Each row was made from one walk, in order. Every step used is in the known rows, and no mark comes twice. Write each row's walk.
In the rows, 128 means zero.
Known rows:
N L: [151 119 144 119 134 134 140  74 118 127 152 121 145 140 167 106  92 140
 133 138 127 145 117  94 112 145 122]
T L H W N: [128 162 126 129 106  98 107 157 175 112 153  99 112 121 108 137  44 107
 184 159 143 154 139 153 155 106 128]
L H W N M: [138 154 126 163  79 148 114 159 162  90 164 100 148 144 102 109  73 121
 181 119 141 144 153 142 174 110 161]
Q X: [121 161 146 155 105 133 133 137 134 109 159 130  89 122 174 130 122 136
 115 130 147 121 143 155 122 117 132]
Z N: [132 107 127 105 145 126 117 137 108 143 123 112 119 168 127 119  90 138
 136 139 110 141  80 115  99 137 118]
T Z H V N W: [144 141 122 143 127 146 165 134 161 120  97 170 120 127 183 102 133  37
 155  84 101 132  97 132  71 108 190]
N Z: [128 136 129 143 135 132 143 124 139  96 140 146 122 130 162  90 146 124
 132  91 146 142 103 135 111 106 121]
Z H: [111 121 123 107 122 135 162 151 125 114  97 141 126 135 112 132  84 118
 123 120 129 144 104 129 129 134 161]
Q K H V N: [158 145 161 113 107 148 114 108 171 143 101 143 160 117  85 143 170  87
 145  38 144 118 126 168 126 143 153]
N W H V: [104 138 122 166 117 137 165 114 168 158  98 101 150 160 193  80 123 146
 153 110 173 141 167 163 131 124 136]
T Z N L H W: [199 103 151 113 129 136 113 116 151 140 135 115 116 157 150  69  13  78
 132 156 111 142  88 105  83 152 126]
X H Z N L: [120 123 164 123 148 130 145  64 135 148  72  92 125 192 117 118  91 139
 194 130 122 192 126  76  99 152  95]
N L H: [154 106 161 133 121 146 136 113 147 119 139  83 121 131 175  95  36 138
 117 114 135 120 127 116 112 165 139]
L H: [131 114 142 144 114 142 128 167 152 123 115  93 104 117 138 112  72 126
 113 106 141 102 139 152 129 146 139]
Z N W: [122 100 116 138 143 137 122 129 145 139 154 108 158 192 189  90  87 142
 150 142 117 129  80 112  99 138 132]
W H: [129 133 126 130 122 111 163 130 121 107 119  96 118 141 133 113 104 165
 123 141 157 148 138 136 107 109 114]
N Z H: [112 125 121 119 127 139 178 146 136  83 106 156 119 137 145  95 106 118
 127  83 143 152  82 137 110 114 154]
T L H W N M: [130 163 126 164  94 106 124 139 171  72 175  97 133 128 116  98  66 119
 190 110 149 148 118 145 164  90 135]
Z H V N L: [145 135 149 105 137 149 167 101 108 141  88 134 131 150 136 116  70  92
 174  79 120 163  80 116  95 137 172]
N Z H W: [127 135 112 125 123 142 162 153 156  98  95 175 154 157  99  87  94  92
 163 107 154 164  80 158 147 100 153]
K H Z N: [122 120 143  83 150 108 101 119 184 139  98 121 134 173  91 133 115  96
 146  91 133 170 137  96 127 152  83]
H W N Z: [134 172 115 131 113 127 116 134 155 102 161 154 144 151 118 120 128 107
 194 156 145 184 133 135 152  82 136]
N W: [118 121 116 162 128 136 130 119 167 123 154 125 170 152 191  99 124 130
 138 131 131 121 128 128 128 125 144]
V N: [155 140 132 132 140 120 125 145 113 101 145 122 125 132 117 133 129 108
 158 115 108 129  81 124  87  93 138]
G W H V N: [140 138 151 132 144  87 163 125  98 130  89  76 139 121 132 112 107 132
 173  67 150 164 128 141  70  55 126]
T Z N W: [153 104 120 136 141 129 124 113 155 124 160 136 126 159 210  84 121  94
 117 152  95 128  87  98  62 127 133]
T L H Z: [ 97 130 144 147 139 100 136 128 194 128  97  74  89 119 141 109  86 107
 140  71 170 139 143 130 144 144 111]
G W H: [126 117 138 125 136  74 166 119 107  99 124  72 150 121 143 107  84 168
 124 116 155 159 146 120  89  72 112]
T L H Z N: [101 108 146 123 157  97 128 137 175 144  92  57  81 159 138 100  47 120
 150  83 156 150  92 118 116 155 103]

Write each row's walk:
[119 127 117 162 122 121 164 125 158 106 151  95 160 164 193  82 101 166
 134 141 157 141 136 134 107 105 132] | N W H
[148 110 119 136 136 111 158 118 145  99 156 103 118 170 213  67  97 129
 113 160 122 148  96 104  40 105 121] | T Z N W H
[ 96 134 125 160 135 116 164 111 192 128 115  81 163 176 178  83 124 143
 155 119 183 169 170 116 135 119 126] | N W H Z
[111 119 121 141 135 138 156 123 150 172  96  85 141 197 193  74  84 161
 160 123 157 153 120 149 104 134 126] | Z N W H V
[106 137 147 150 121 119 139 135 171 163  76  96  80  97 153 105  83 110
 142  66 161 113 138 180 143 150 124] | T L H V
[104 144 136 128 133 109 160 114 153 130  88  83 126 157 117 109 125 142
 143 115 180 177 173 116 136 122 111] | W H Z
[107 121 131 105 150 106 153 126 135 144  82  69 114 196 117 103  89 153
 149 126 167 189 125 103 105 132 101] | W H Z N
[154 127 174 138 146 137 130 116 162 119 125  68 124 155 152  98  55 100
 165  71 139 153 114  93 103 139 140] | V N L H Z
[148 137 121 168 133 115 161 142 144  77 169  90 158 167 182  89 105 147
 162 127 138 141  90 132  69  68 142] | V N W H
[121 157 108 124  86 141 149 144 132  79 142 150 169 161  70 128  86 113
 191 132 132 183 116 124 175  98 180] | Z H W N M
[167 144 158 126 144 144 135  82 110 156 120 124 138 142 153 110 113 101
 180  90 118 148 100 114  96 127 140] | H V N L
[136 155 130 130  93 140 101 180 170 128 138 101 131 136  95 142  53 108
 176 170 137 144 170 157 165 123 155] | L H W N
[ 96 152 149 156 123 127 141 106 168 137  51 116 117 138  82 147 164 118
 183 113 138 163 184 124 144 122 112] | X H Z
[125 145 132 110 128 148 158 157 120 142  63 145 112 137  98 139 101  82
 174  72 121 142  88 151 114 115 175] | Z H V N
[108 114 132 103 159 122 118 121 141 162  89  97 121 184 114 117 113 117
 157 115 139 169 115  96 127 151 114] | H Z N
[130 147 165 120 100 159 130 104 145 159 119  81 106 129 176 126  49 127
 164 117 140 153 187 124 135 173 158] | W N L H V
[175 148 157  86  85 137 100  58 183 120 181 141 216 147  88 144  96 113
 163 157 151 176 164 120 164 148 148] | Q K H W N L
[144 159 139 151 140 142 141 131 132 125 103 150 108 131 150  93 169  90
 182  45 140 145  83 157  94  90 134] | H V N Z
[126 129 175 115 116 122 133  92 130 150 122  58 132 109 189 124  29 134
 165  95 141 163 198 104 113 139 151] | G W N L H V
[130 112 151  94 160 109 161  72 126 143 108  57 132 210 153  81  52 163
 154 134 163 208 114  66  92 149  99] | W H Z N L
[141 145 155 167 125 157 138 167 160 118  94 113  85 123 162  81 113  90
 166  22 147 121  94 177  96 109 149] | L H V N Z
[137 155 130 158 106 132 124 129 155 135  74 148 150 137  52 140 131 114
 197 160 123 147 152 164 155  95 114] | X H W
[114 108 132 118 151 117 101 111 220 138 129 116 176 196 150 105 113  96
 158  91 138 157 139  96 127 148 100] | K H Z N W
[193 128 151 145 130 141 115 136 154 117 153 102 156 156 120  88  21  95
 180 122 125 134  83 134 110 116 146] | V N L H W
[135 159 133 142  96 143 114 172 180  92 148 123 123 138 130 103  74 106
 179 132 155 156 144 162 152 101 147] | L H W N Z
[134 167 152 195 107 148 154 112 116 100  78 133 122 128  91 119 184 112
 218  44 109 135 111 155 109  81 136] | X H V N M
[127 166 128 148 112 104 124 149 187  80 160 114 105 125 144  98  68 106
 188 123 161 164 114 161 139  85 123] | T L H W N Z
[122 105 113 138 138 120 154 132 141 119 148  76 153 203 191  76  67 176
 142 154 144 151  89 123  79 117 120] | Z N W H
[ 99 136 131  98 125  96 176 133 113  58 136 124 136 121 159 129  83 133
 153  97 135 192 121  99  88  69 158] | G W N Z H
[116 127 176 114 133 102 130  87 156 120 137  37 147 127 177 123  34 131
 164 101 150 191 201  61 117 129 137] | G W N L H Z
[154 147 120 130 133 134 156 171 143  76 114 169 149 166  89  96  93  73
 188  94 135 166  33 150 109  65 163] | V N Z H W
[ 83 156 157 194 119 140 145 116 192 127 107  96 105 193 186 114 123 140
 187 128 143 156 147 137 109 120 120] | Q X H Z N W
[153 174 145 134  96 133 125  77 137 115 130 133 158 151  84 154  90 130
 228 207 109 197 174 111 139  99 125] | X H W N L
[126 209 173 208 105 149 162 131 147  90  91 148  52 120 161 119 180 108
 200  55 142 142 119 196  78  61 128] | Q X H V N Z
[131 105 151  95 166 126 126  69 132 163 115  89 142 199 148  98  74 128
 157 123 137 187 102  60 109 171 108] | H Z N L
